What can hang from each mark:
Z: J
K: W
N: F Z
R: U V
C: E
G: F
X: F R
J: Z
U: R
F: B D L N X
L: F Q
V: R
W: F
B: E
Q: L

Each row was made from one small tree. Brackets hold a mark, then the marks that hang from it, in alphabetical order. Every link used is in the known rows. Write each row's tree.
Known rows:
[J Z]: [ -7  -9  20  10 -14  -6  -7 -10 -12  20  -4  -5  18  -1  -9  -2  -2  -7
  -1   6   4  20  11   5  -8  10 -16   1  -9 -18  -7  -3  -3   1   4  -2
  -3]
[V [R U]]: [ 17   7   0  -3  -8  -7  -7  -6 -18 -11  11 -29   3 -22  -6 -13  13  -2
 -14  13  -3   6  -4   2   5  14   4  -9 -15  -3  19   8   1  24 -28   3
  16]
[L F Q]: [ -3  13 -10   0  -9  -1  -3  -4   0   3  -7 -12  11  14  12   0  -5 -11
   8  -4   4   3  -1  -3 -13   1   7  11   9   0 -13 -12 -10   6   5  20
  -4]
[L F]: [ -6   8   0   2  -3   2  -8  -1  -9   6  -7  -7   6  15  -6   1  -5 -12
   3  -1  -1   6  -6  -2  -2   5   2  -1   0  -3   4  -5  -5   8   5   9
  -5]
[G F]: [ -3   3  11   4  -2   9  -9  10  -9   4   3   3  16  10  -6   3  -4 -12
  -1   3  -5  10   1 -19   4  11  -2   1  -5 -12   2   3   8   9  -3  -3
   4]
[F D]: [ -7  -1   9   2  -7  -3   6   4  -6  11  10   1   9   9 -14   4   3   2
  -6   5  -2   2 -10   7   5  -7  -2   3   3 -14  12  -8   7   0  -1  -6
  -2]
[K [W [F B X]]]: [  6 -12  33   5  -3  10   5   6   3   1  10  -4  15 -12 -21  14 -23   0
   7   1 -12   3 -17  -2  18   7  12   2   2  -5  22  14  19  -6  18  -7
  -5]
[F B D [L Q] N]: [  1  -8 -16   4  -7  -6  14   5  33   2  10  18 -13   8  31  -4   2  17
   6  -3   8 -17 -13   3  -8 -12   9  17  14   8 -32  -8   3 -25   0  -2
  -1]
[L [F B D X] Q]: [  2  18 -13   3   8  -7   4   0   6 -13  -7  -3  -2  13  -5  -1 -10  -2
  18  -9  -4 -17  -1   5  -3 -16  11  -2  14  11   1 -17 -12  -4   6  13
 -17]
[X F [R U V]]: [ 22   0   6 -19   2  -2  -4  -5 -21 -18  19 -40  -8 -31 -13 -10  17   6
 -14  14   1   1 -11  -9   3  14  -1   0 -23   0  24  10  -6  27 -30   8
  34]
[R U]: [  7   0   6   0 -11  -6  -7  -1 -10   1   9 -15   4 -10  -8  -5   4  -2
  -8  11  -4   7  -2   2   8  14   0   4 -12  -8  13   2   3  13 -15  -2
  10]
[F B [X R]]: [ 10  -2   7   1   5   1  -6  -6 -10 -20  -1  -8   1 -11 -24 -14  -3  -5
   0   6  -5  -8  -1   2   4  18  -8 -15 -12   3  29   0   0  14  -4   8
  -9]
[R U V]: [ 21   9   4  -9  -8 -15  -9   2 -13  -9  12 -31  -6 -24  -8 -10   5   6
 -10  13  -5   6  -1   5   6  13   2  -1 -21  -4  22   6  -1  17 -34  -1
  23]
[N [F B X]]: [  1   0   6  11   8   4 -16   1 -12  -3   3  16   1   1 -16  -2 -17 -10
   6  -4  -9  -2  -3  -3  17   2   6 -13 -11   3   6   3  -5   0   6  -4
 -16]
[Q [L [F N X]]]: [ -9  12 -14  -6  -3   2   1  -4   1 -11 -29 -18  -8  15   8   5   4 -12
  -2 -10   0  -4  13   2  -9  -3   2  -2   6  12   3 -15  -9   1   4  22
  -5]
[Q [L [F D]]]: [ -4  15  -9   1  -5  -6   4  -2  -3  -2  -7 -18   5  22  -1   6   4  -3
   5  -9   1  -1  -2   2  -8 -13  14   1   7   5   7 -17  -5  -3   0  13
  -4]
[G [F B D N]]: [  2  -4   3   3  13   3   1  16   9   1   2  20 -14  14  -1   2  -9   0
   1   1  -2  -8  -2 -14   6 -12   5   1  -5  -7  -6   1  11  -9  -3  -6
  -2]
[F X]: [-10   1  10   0  -7   4  -1  -2 -12  -2  -6  -6  13  -1 -19   2   2  -9
  -5   4  -8   2   1   7   7  13 -14  -5   2  -5  22  -5   0  10   3   0
  -6]
[N F [Z J]]: [-12 -12   3  17   7  -3 -18  -8 -21  31  -2  23  10   2   2   2  -7  -3
  -1  -4   8  29  23   5  -4  -3  -6  -7 -17 -10 -33   6  -5  -4  11 -23
 -10]
[X [R U V]]: [ 30   9   3 -14  -4 -13 -10  -2 -18 -20  11 -38 -12 -31 -10 -22  11   4
 -14  15   1   5   4  -2   1  14   0  -8 -27  -5  32   6  -2  30 -41  11
  26]
[W [F B D N]]: [ -1 -18  10   0  11   4  14   9  10   6   8  12 -12   5  -6   6 -10  12
  -3   2  -1 -10 -17   3   7 -16   6   8   3  -8 -12   5   9 -16   8  -6
   4]
[N [F D] [Z J]]: [-14  -8   2  16  11  -7  -9  -4 -17  31   3  27   4   5  -2   5  -5   5
   0  -6   8  23  21   8  -1 -21  -4  -8 -11 -12 -30   0  -3 -10   8 -29
 -12]
[Q [L [F B]]]: [  5   8 -11   9  -3  -4  -6  -7  -1  -6  -8 -17   6  18  -1   0  -6  -6
  11  -7  -2  -3  -5  -1 -12   8  16   0  -5  13   1  -9  -6  -4   6  14
  -9]
[N [F B D X] Z]: [  0   6   4  13  18  -7 -10  -1  -7  10   4  28  -6   5 -15   1 -13   2
   7  -8  -4   3  12   7  13 -16   5 -14  -8  -1  -2   2  -3 -12  11 -20
 -21]
[U [R V]]: [ 16   8  -1  -9  -4  -9  -5  -1 -19  -8  17 -32   6 -17 -11 -12  10   3
 -17  13   2   8  -7   5  -1   8   2 -11 -17  -3  23   7   7  20 -31   7
  17]
[W [F B D X]]: [ -1  -6  16   2  13   4  12   8  -1  -7   8   5   7  -1 -28   8  -8   7
   5  -1 -11 -13 -15   7  15 -10   1  -4   8  -1  13   3   4  -8   9 -10
  -3]
[Z J]: [-15 -18   5  11  -6   0  -3  -6 -17  16  -2   0  19  -1 -10   2   1  -2
  -4   6   2  15   4   9  -7  11 -15  -1  -8  -9 -11  -3   2   4   3 -12
  -4]
[B E]: [ -8   1  -2  -5 -10   1  -1  -7 -11  17   1   7  13  -1  -8   9   6  -3
  -4  11  -1   1   4   8  -4   7  -8   3  -1 -10  16   9  -3   9   2  -4
  -4]
[L [F B X] Q]: [  2  14 -12   4   3  -2  -4  -5   3 -14 -11  -8   4   8  -1  -3 -12 -10
  17  -6  -4 -12   2   2  -7   4   7   0   7  13  -3 -11 -14   2   9  18
 -15]
[K W]: [  0  -9  28   5 -23   5  -1   1  -2  17  11  -7  18  -4  -7   9 -13  -6
  -2   7  -4  17 -13  -1   8  11  10   8  -4 -17  21   6  22   1   9  -3
  -3]
[K [W F]]: [  0 -14  35   1 -14  12   5   6  -1  16  15  -7  21  -7  -8  16 -16  -1
  -1   4  -5  16 -18  -6  12   5  13  11   3 -17  14  14  23  -2  15  -5
   6]
[Q [L F]]: [ -4  12  -9   2  -9  -1  -4  -6  -5  -2 -12 -22  10  18   4   2   1 -10
   4  -7   1   5   0  -2 -12   5  10   2   1   6   3 -12  -6   2   3  17
  -3]
[C E]: [ -6  -8  -4  -3  -5   3   6  -7 -10  18  -2   4  21  -5 -15  11  -3   2
 -10   8  -4   5 -17   3  -5  17  -9   4  -4  -5  15   9   0   4   0   1
   9]

Write each row's tree:
[  3   4  -9  12  -3   3 -11   2   9  -7   9  20   6   0  17  -5 -10  -2
  15 -11  -3  -7  -6  -7   7   0  11  -1   6  15 -20   0  -9 -10   5  -1
 -11] -> [N [F B [L Q] X]]
[  8   0  -6  -1  12  10  -5  11  13 -25  -7  13 -15  -3  11 -11   2  -5
   2  -3  -2 -11   7 -23   4   9  -7 -11  -2  11  -1   7   4   3  -9   3
   3] -> [G [F B L N [X R]]]
[ 19  29  -6 -17  12 -14  -3   3 -15 -31  -6 -32 -22 -14 -22 -12   8  -1
  -2  -1  -4  -9  10   2   7 -15   2 -20  -5   7  40  -7 -13  24 -32  15
  10] -> [L [F D [X [R U V]]]]
[ -3   3  -9  11  -8  -1 -12  -4   6  22   9  23  11   4  35  -2   0   1
   5  -9  10  18  10  -6  -6  -2   7   9   3   0 -42   4  -5 -12   9 -11
  -2] -> [N [F [L Q]] Z]
[  5 -19 -12  -6   0  11   7  -6  17  -9  12   0  -9  -7  27  -7  13   9
   0   2  12 -13 -19 -13 -12  10   1  17   2  13 -28   3  -5  -5   4  11
  14] -> [X [F B [L Q] N] R]
[ -7   9   4   2  -2  12  -5  12   2 -11  -1   9  16   4   4   3   6 -10
   4  -6  -9   1   3 -20   9  12  -9  -7  11   5   3   3   3   4  -4  -8
   3] -> [G [F L X]]
[ -9  13 -15  -9  -3   2   2  -2   8  -7 -26  -7 -10  10  17   0  -1 -12
   2  -7   3  -6  14   0  -9  -7  -1   7  14   6 -13 -15 -13   5   6  25
  -5] -> [L [F N X] Q]
[  0   3   0  -4  -9   5  -1  -3  -2 -18   0  -7   8 -11  -1 -11  16  -4
  -4   0  -1  -2   0  -3   2  16 -15 -10   7   7  19  -1  -1  13  -9   4
   3] -> [F L [X R]]
[-10   3  -8  -2   5  -2  -6  -5   2  17 -20   5 -13  16  11   2  -2  -7
  -5  -3   8  12  15   4  -9  -1  -4   3  -3  -5 -17  -1  -3  -1  12   3
  -4] -> [L [F [N Z]]]
[ -8  -7 -14   0 -14  -2   5  -6  25  18  -4  13  -2   3  46  -2  11   8
  -4  -2  15  10  13   4 -19   5  -7  21  11   0 -44  -1   2 -15   8  -4
   7] -> [F [L Q] [N Z]]
[  1  -6 -26  -2 -10  -1   7  -6  28   7   2  22 -10  -1  37   1   5  11
   7   3   8 -17   1   3 -16   2   3  17  10  11 -28   8  -6 -15   4   0
  -2] -> [F [B E] [L Q] N]
[ -3 -13   4  -6  -6  14   2  -5  -5  -3  18  -8  13  -8   4  -2  21   2
  -6   3   5   1 -23 -14  -2  17  -8   7   1   3  -1   5  -2   9   1   2
  17] -> [X [F L] R]
[-11   5  -6  -5   3  -2   4   5   3   7 -11   4 -19  20   2   5  -1  -3
  -4  -4   4  -3  -3   2   0 -21   4   2   7  -5  -4 -11  -2  -3   2   8
  -3] -> [L [F D N]]
[ 12   9   7 -13  -1  -3  -5  -4 -18 -22  -4 -27  -2 -22 -20 -14   8  -4
 -11   8  -3   1   6   4   1  13 -13 -15 -11  -1  39  -1  -4  26 -23  12
   9] -> [F [X [R V]]]
[ -2 -19  30  -4 -12  13   9   9   8  17   6  -1   3  -7   3  15 -16   1
  -8   4  -1  13 -13  -6  11  -3  11  15   3 -17   3  13  24  -6  14  -1
   9] -> [K [W [F N]]]
[ 11  13   6 -14   3  -8   5   1 -15 -22   2 -22  -8 -17 -25 -10  11   4
 -11   5  -3  -7   4   8   5  -9  -9 -17  -4  -3  44  -7  -2  19 -26   6
   7] -> [F D [X [R V]]]
[ -4 -16   0  24  14  -6 -20 -10 -15  26   3  28   5   1  -2  -1 -16   2
   7  -3   5  21  17   6  -3   1   0  -9 -24  -4 -35  10  -4 -11  14 -26
 -17] -> [N [F B] [Z J]]
[ -7 -12  -3  -3  -4   6  12   1  23  16   0  12   3  -1  39   5   7  11
  -3  -4  12   8   4  -1 -12  -2  -4  23  18  -2 -48   8   4 -17  13  -6
  16] -> [W [F [L Q] [N Z]]]
[ -4  -6  29  -1 -10   9  17  12  12   3  16   3  16  -9  -5  18  -5   8
   4  -6  -9   2 -18  -2  19 -12  10   5  22  -3  18   8  20 -13  12 -14
   4] -> [K [W [F D L X]]]
[ -5   2 -11  -5  17 -10  11  -7   8  11 -13  28 -23   0  -8   9   4  11
  -1   2   0 -14  26  23  -2 -18 -11  -6   1   0   7   6  -4 -12  11 -17
 -18] -> [F [B E] D [N Z] X]
[ -4   3  -8   0  11   2  -5   1   3 -10 -22   2 -19  11  -7  -1 -11 -10
   5  -4  -4 -11   2   3   2   0  -1  -9  -1   9   2  -5  -7  -1   9  11
 -14] -> [L [F B N X]]
[-17 -21  -1   6   1  -3  -1  -9  -4  28 -15  12  -4   1  10   2   4   3
 -12   5  12  21  24  14 -14   4 -20   4 -10 -12 -31   1   3  -6  10 -16
  -2] -> [F [N [Z J]]]
[ -3  13 -24  -6   5  -2   1  -9   5 -11 -28  -6 -14  12   4   7   1  -6
   7  -8  -1 -17  17   7 -12  -4   6  -5   3  20   7  -4 -15  -3   6  17
 -14] -> [Q [L [F [B E] N X]]]
[-11  -3  -3 -10  -2   8  24  12  23  -6   0  10  -3  -1  21   9   9  11
  -2  -9   2 -13  -5   1   3 -22  -3  14  32   4 -23  -5   1 -16   5   0
  12] -> [W [F D [L Q] N X]]
[  9   1  -3   3   5  -4   6   1   6 -23  11   4  -3  -7 -11 -13   8   9
   6  -2  -4 -18 -10   3   6  -2  -4 -14   6  13  21  -4   0  -2  -8  -5
  -6] -> [F B D L [X R]]
[-14  12  -7  -6  14  -5   4   0   2   5 -25   8 -21  15  -2   5   3  -4
  -3  -8   2   0  21  11   0 -22  -8  -7  10   0  -1 -10  -6  -4  10   0
 -11] -> [L [F D [N Z] X]]
[  1   9 -12   2   6  -3  -8  -7  -5   5  -5   7   0  11 -11   5  -8  -6
  12   2  -3  -9  -2   3  -5   3   7  -5  -4   5   9   7 -12   3   9   3
 -14] -> [L [F [B E]]]
[ 22  22 -16  -8   9  -9  -7  -7  -3 -32 -10 -28 -10 -10  -3 -17  -7  -5
  12  -2   1 -14   7  -2 -13   3   8 -10  -4  16  13  -7 -17  16 -14  29
  -2] -> [L [F B [X [R V]]] Q]
[ -2   2  -5   2  12   5   5  18  20 -14  -1  25 -14   9   7   2   0   3
   6  -7  -7 -17   0 -15  11 -11  -1  -6  11  10  -6   0   6 -13  -4 -12
  -2] -> [G [F B D L N X]]
[ -5   6   2   4  -2   5   2  17   7   1  13  15  12  13   8   4   6   1
   3  -4  -3   0  -9 -20   6  -7   2   1  11  -3  -4   0   9  -5  -7 -14
   6] -> [G [F D L]]
[  3   4   8   7  10   7  -9  10  -6 -13  -3   7  10   5 -18   1 -11 -11
   8   0 -13  -4   3 -15  10  14  -3 -11  -6   1  13   4   4   5   1  -5
  -8] -> [G [F B X]]
[  5 -20  21   3  -5   6  16  14  27  10  20  14  -5  -4  10  14 -14  15
   4  -2  -1  -3 -27  -5  14 -15  21  14  11  -3  -6  14  25 -26  13 -14
   5] -> [K [W [F B D L N]]]
[-12 -23   1  -8  15   3  12  -9 -10  15   0   4 -12  -5  -1   3  19  11
 -14   3  16   8  10   3 -11 -12 -18   3  -8  -9 -20   0  -2   0   7 -11
   9] -> [X [F D [N [Z J]]] R]
[  0 -12  -1   6  10 -10   6  -2  11  18   0  20 -19   9   0   0  -4  12
  -4   3   6   0   6  14  -3 -10  -1   4  -8  -8 -13   0   9 -18  10 -16
  -9] -> [F B D [N Z]]
[ 20  -7  -9  -4  -2   2   0  -8   7 -19  27 -17   1 -21  15 -13  15  11
   6   5   4 -11 -20 -14  -4  18   7  13  -5  16 -11   7  -7   5 -12   6
  21] -> [X [F B [L Q]] [R U]]
[-12   3 -13  -8 -10   0  19   6  25  -5  -5  11 -10   3  27   2  14   8
  -3  -7   3 -14   3   6  -2 -18  -6  11  28   7 -16 -16  -2 -13  -2   2
   1] -> [F D [L Q] N X]
